(in the rows, 128 means zero)
Known rows, with every step that occurs:
rumut -> zuror -> kepem -> mafe -> rafo -> zuvuv -> votobu: [165 114 124 173 111  88  96 115  96 121 129 102  91  82 123  84 125 175
 143 122 128 101 121 146 213 122 132 125 126 131 145]
rafo -> zuvuv -> votobu -> mafe -> kepem -> zuror: [160 133 128 168 106  85  92  93  97 107 112 109 105  90 157  81 145 145
 145 110 140 114 150 171 165 126 139 126 134 149 144]
vipu -> gilo: [152 102 108 146 115  84  95 128  89  75 116  93 109 103 148 111 117 146
 128 125 130 111 151 103 128 127 148 133 143 165 129]
kepem -> zuror -> rumut -> bilo: [149 104 118 156 133 103 115 128  99  67 125  93 107  92 119  84 137 167
 131 121 123  97 128 149 230 128 141 121 107 153 130]
fitose -> rafo -> mafe -> kepem -> zuror -> rumut -> bilo: [157 140 118 155 129  89  92 112  98  93 132  89 108  88 143  81  71 155
 147 116 129 111 131 146 224 125 163 120 124 117 139]
rumut -> fitose -> rafo -> mafe -> kepem -> zuror: [137 140  98 168 116 108  97 109  96 119 136  89 110  78 145  82 104 140
 118 113 122 130 129 133 234 131 158 125 129 138 146]
fitose -> rafo -> zuvuv -> votobu -> mafe: [155 164 154 157 105  91  89  94 108  99 119 101 111 102 166  73 104 135
 142 117 129 135 145 188 191 125 149 114 142 143 145]
kepem -> mafe -> rafo -> votobu -> zuvuv -> vipu -> gilo: [188 128 100 175 100  75  80 121  97 109 113  96 103  74 154  92  89 144
 131 113 122 137 129 107 195 124 158 135 131 127 139]
mafe -> kepem -> zuror -> rumut: [147 101  99 185 128  86 110 120  97 111 126  92  88  79 139  96 121 154
 126 126 159  98 122 143 207 121 160 143 102 148 131]
fitose -> rafo -> zuvuv -> votobu -> mafe -> kepem -> zuror -> rumut: [155 151 145 165 111  88  93  97 107 105 125 103 101  98 160  72  96 149
 142 119 133 125 138 199 224 125 155 113 129 132 141]
mafe -> rafo -> votobu -> zuvuv -> vipu -> gilo -> durom: [170 130 134 221 101  74  94 101 108 112 112  85 108  59 158  97  62 142
 122 127 128 119 132 122 194 122 153 123 146 146 132]
gilo -> vipu: [137 116 124 196 108 104 107 114 100 112 115  78 122  85 131  72 164 125
 129 126 146 119 122 133 174 123 161 125 144 172 126]
rafo -> zuvuv: [151 138 150 158 110  86  97 104 100  79 102 101 114  97 156  96 153 132
 142 119 139 100 160 127 144 124 137 129 137 163 148]
kepem -> mafe -> rafo: [176 142  98 167 112  81  85 130  99 105 108  96  98  74 157  92  94 137
 133 114 131 130 121  97 179 119 158 147 129 139 144]
kepem -> mafe -> rafo -> fitose: [183 151 106 157 110  87  90 124  97 115 112  97  98  68 161  96 101 139
 136 109 136 123 126  98 176 122 150 149 134 133 146]
votobu -> mafe -> kepem: [137 125  88 191 117  89 111 115  90 155 106  92  81  76 169  78 128 159
 132 116 154 137 125 104 149 126 154 153 118 156 136]
mafe -> kepem: [142 117 103 180 120  84 102 112  95 128 122  88  91  77 155 105 133 133
 134 125 163 115 131 112 153 118 168 152 117 155 138]
gilo -> durom: [155 140 140 215 112  79 106 119 100  40 103  84 112  82 141  92 170 132
 134 134 126 108 126 115 154 119 150 135 150 191 132]
kepem -> mafe -> rafo -> zuvuv: [177 147 109 166 109  75  82 123  99 103 103 103 100  77 160  92 102 135
 138 111 129 124 131  97 178 121 158 143 131 136 149]
fitose -> rafo -> votobu -> mafe -> kepem: [159 148 130 173 112  90  98 104 105 119 121  85  98  80 167  78  64 141
 133 117 133 140 130 166 190 127 155 127 134 138 144]
votobu -> zuvuv: [138 130 147 189 106  81 103 110 100  96 107  94 114 102 153  86 154 155
 116 130 137 137 142 112 196 128 134 139 117 158 136]
mafe -> kepem -> zuror -> rumut -> fitose -> rafo -> votobu -> zuvuv: [144 109 107 195 121  85 107 110  98 127 135  91  90  75 142  89 106 159
 119 125 144 117 121 154 252 127 163 135 102 133 137]
durom -> gilo: [162 130 126 139 113 110 107 140 102 104 104  98 118 103 149 101 156 127
 128 123 143 105 156 129 154 110 144 126 167 190 141]
mafe -> kepem -> zuror -> rumut -> fitose -> rafo: [140 111  98 186 126  92 108 116  98 124 135  92  88  78 141  91 113 152
 121 126 150 111 119 150 237 123 168 137 103 141 134]
votobu -> zuvuv -> rafo -> mafe -> kepem: [148 139 129 234 107  72  97  97  95  96 111  92 110  90 148  85 140 153
 126 125 131 135 145 106 208 123 138 118 129 156 134]
vipu -> gilo -> durom: [157 111 117 186 112  70  96 128  89  44 110  90 110  96 142 109 140 144
 130 132 119 108 142  96 134 126 156 132 155 180 125]
kepem -> zuror -> rumut: [155 105 122 166 127 100 116 131 103  60 117  94 105  95 127  84 118 166
 120 125 136  89 127 171 224 126 127 124 112 160 128]
rumut -> zuror -> kepem -> mafe -> rafo -> fitose: [163 117 121 172 115  94 106 121  95 130 129  96  89  76 125  88 125 178
 136 122 135  98 117 125 210 123 129 132 122 133 143]
zuror -> kepem -> mafe -> rafo -> zuvuv -> votobu: [195 124 112 147 108  80  98 110  97  96 120  97 100  74 150  95  87 173
 146 128 136 109 132 147 179 119 139 121 137 121 146]
fitose -> rafo -> zuvuv -> vipu -> gilo: [156 151 152 161 102  92  91  97 108  90 119  99 118 109 156  82 121 127
 134 123 134 126 151 170 196 122 163 104 134 146 136]
mafe -> rafo -> votobu -> zuvuv -> vipu: [167 135 137 205 103  86  96  98 112 130 113  85 107  59 162  93  60 139
 122 123 137 121 132 134 197 121 145 126 136 141 137]
rafo -> votobu -> zuvuv -> vipu -> gilo: [170 109 140 177  95  87  97  99  99  91 119  85 119  86 146  93 126 148
 126 123 126 126 150 149 182 129 131 118 135 147 135]

Rows:
[148 151 154 224 101  86 109  92 100  99 113  92 112  91 152  86 167 148
 120 127 132 140 149 118 207 125 128 117 131 169 134]	votobu -> zuvuv -> rafo -> fitose
[161 147 117 168 123  85  89 111 102  91 122  91 112  89 150  82  64 141
 133 114 142 114 131 155 205 124 158 125 126 128 140]	fitose -> rafo -> mafe -> kepem -> zuror
[159 151 121 162 121  85  88 108 100  98 123  88 110  89 157  85  66 140
 140 117 141 116 134 144 188 122 158 128 135 127 142]	fitose -> rafo -> mafe -> kepem
[134 128  92 195 118  92 113 111  93 154 115  99  79  78 162  67 117 171
 125 114 142 133 123 134 215 132 156 137 109 142 138]	votobu -> mafe -> kepem -> zuror -> rumut -> fitose -> rafo -> zuvuv
[160 110  84 165 127  90  96 118  86  95 125  89 105  73 136  92  93 166
 141 111 140  84 134 120 194 127 138 136 128 126 140]	rafo -> mafe -> kepem -> zuror -> rumut -> fitose
[133 142 121 160 100 110  97  99  98 119 134  94 113  93 150  85 143 130
 122 120 115 140 146 138 220 130 162 110 137 149 144]	rumut -> fitose -> rafo -> zuvuv -> vipu -> gilo
[164 121 148 176 104  83  99 104 101  86 113  84 115  82 152  94 110 148
 128 122 126 123 147 141 178 131 124 132 136 150 145]	rafo -> votobu -> zuvuv
[150 162 161 160 111  88  93 101 110  86 114  98 114 104 162  83 106 127
 135 122 134 124 147 161 189 124 155 118 134 149 146]	fitose -> rafo -> zuvuv
[157 106 117 168 116  92 105 127  93 109 127  96  92  90 116  84 145 177
 136 126 130 104 117 129 206 123 130 130 117 141 142]	rumut -> zuror -> kepem -> mafe
[158 150 159 172 107  86  94 102 110  90 121  86 114  93 159  82  77 138
 126 124 125 140 138 170 213 128 146 119 133 140 144]	fitose -> rafo -> votobu -> zuvuv
[161 156 133 151 118  92  89 112 103  76 118  88 119  96 154  81  68 141
 139 116 131 115 139 151 185 124 143 121 143 135 142]	fitose -> rafo -> mafe
[133 112 121 141 114 115 115 123  93  99 135  84  93  86 143  93 136 172
 140 133 117 101 136 134 217 127 127 127 139 150 138]	zuror -> rumut -> fitose
[183 147 110 160 106  77  77 118  99 103 110 104 102  77 159  91 102 135
 143 110 127 127 132 118 179 120 155 139 137 132 148]	kepem -> mafe -> rafo -> zuvuv -> votobu
[163 138 109 233 109  89 106  95  98 105 116  82  93  67 152  87 116 133
 137 118 125 132 140 138 165 120 140 106 149 179 136]	zuvuv -> rafo -> votobu -> mafe -> kepem
[168 126 130 201 103  81  93 101 108 126 115  87 107  63 161  98  52 143
 121 123 133 121 136 125 190 123 148 124 140 139 134]	mafe -> rafo -> votobu -> zuvuv -> vipu -> gilo
[163 154 134 175 113  99 106 103 108 137 114  89 102  56 170 103  73 137
 128 117 152 102 135 113 163 120 140 141 144 147 141]	mafe -> rafo -> fitose
[132 147 110 173 107 107  98  96  99 139 135  99 102  81 155  74 128 139
 121 113 120 146 133 158 238 132 161 120 128 143 148]	rumut -> fitose -> rafo -> zuvuv -> votobu -> mafe -> kepem -> zuror
[158 129 102 235 111  97 112  98  96 107 125  83  89  64 143  82 115 147
 131 118 115 128 134 151 210 124 137 100 143 173 135]	zuvuv -> rafo -> votobu -> mafe -> kepem -> zuror -> rumut -> fitose
[161 130  98 216 126  88 100 103  90  79 127  86 103  75 128  90 123 148
 151 116 120 104 140 117 199 118 148 101 139 157 131]	zuvuv -> rafo -> mafe -> kepem -> zuror -> rumut -> bilo
[134 152 130 153 103 111  94  96 101 117 136  94 112  88 154  83 135 129
 128 118 113 140 143 155 220 130 153 117 142 149 151]	rumut -> fitose -> rafo -> zuvuv -> votobu
[193 119 112 162 109  75 104 115  97 100 117  90  99  70 150  94  74 180
 134 131 134 118 127 130 195 123 137 126 128 119 145]	zuror -> kepem -> mafe -> rafo -> votobu -> zuvuv
[160 122 138 160  97  91  95  97  97  85 111 103 120 104 147  94 174 132
 141 121 139 104 165 139 152 122 148 109 135 159 134]	rafo -> zuvuv -> vipu -> gilo
[163 136 138 201 109  80  95 103 111 125 110  86 104  58 166  97  44 142
 121 122 134 119 133 122 189 124 142 134 140 142 142]	mafe -> rafo -> votobu -> zuvuv
[146 129 126 228 116  76 102 100  93  92 120  93 109  89 134  81 145 168
 133 124 118 130 141 108 243 126 143 111 118 147 131]	votobu -> zuvuv -> rafo -> mafe -> kepem -> zuror -> rumut -> bilo
[165 134 106 240 112  89 108  97  99  98 115  85  95  67 146  83 113 135
 128 115 126 130 136 149 182 121 140 104 141 180 134]	zuvuv -> rafo -> votobu -> mafe -> kepem -> zuror
[167 115  89 170 128  82  92 117  89  87 115  91 111  76 139  93  91 153
 138 108 150  86 136 118 166 124 141 140 126 133 139]	rafo -> mafe -> kepem -> zuror
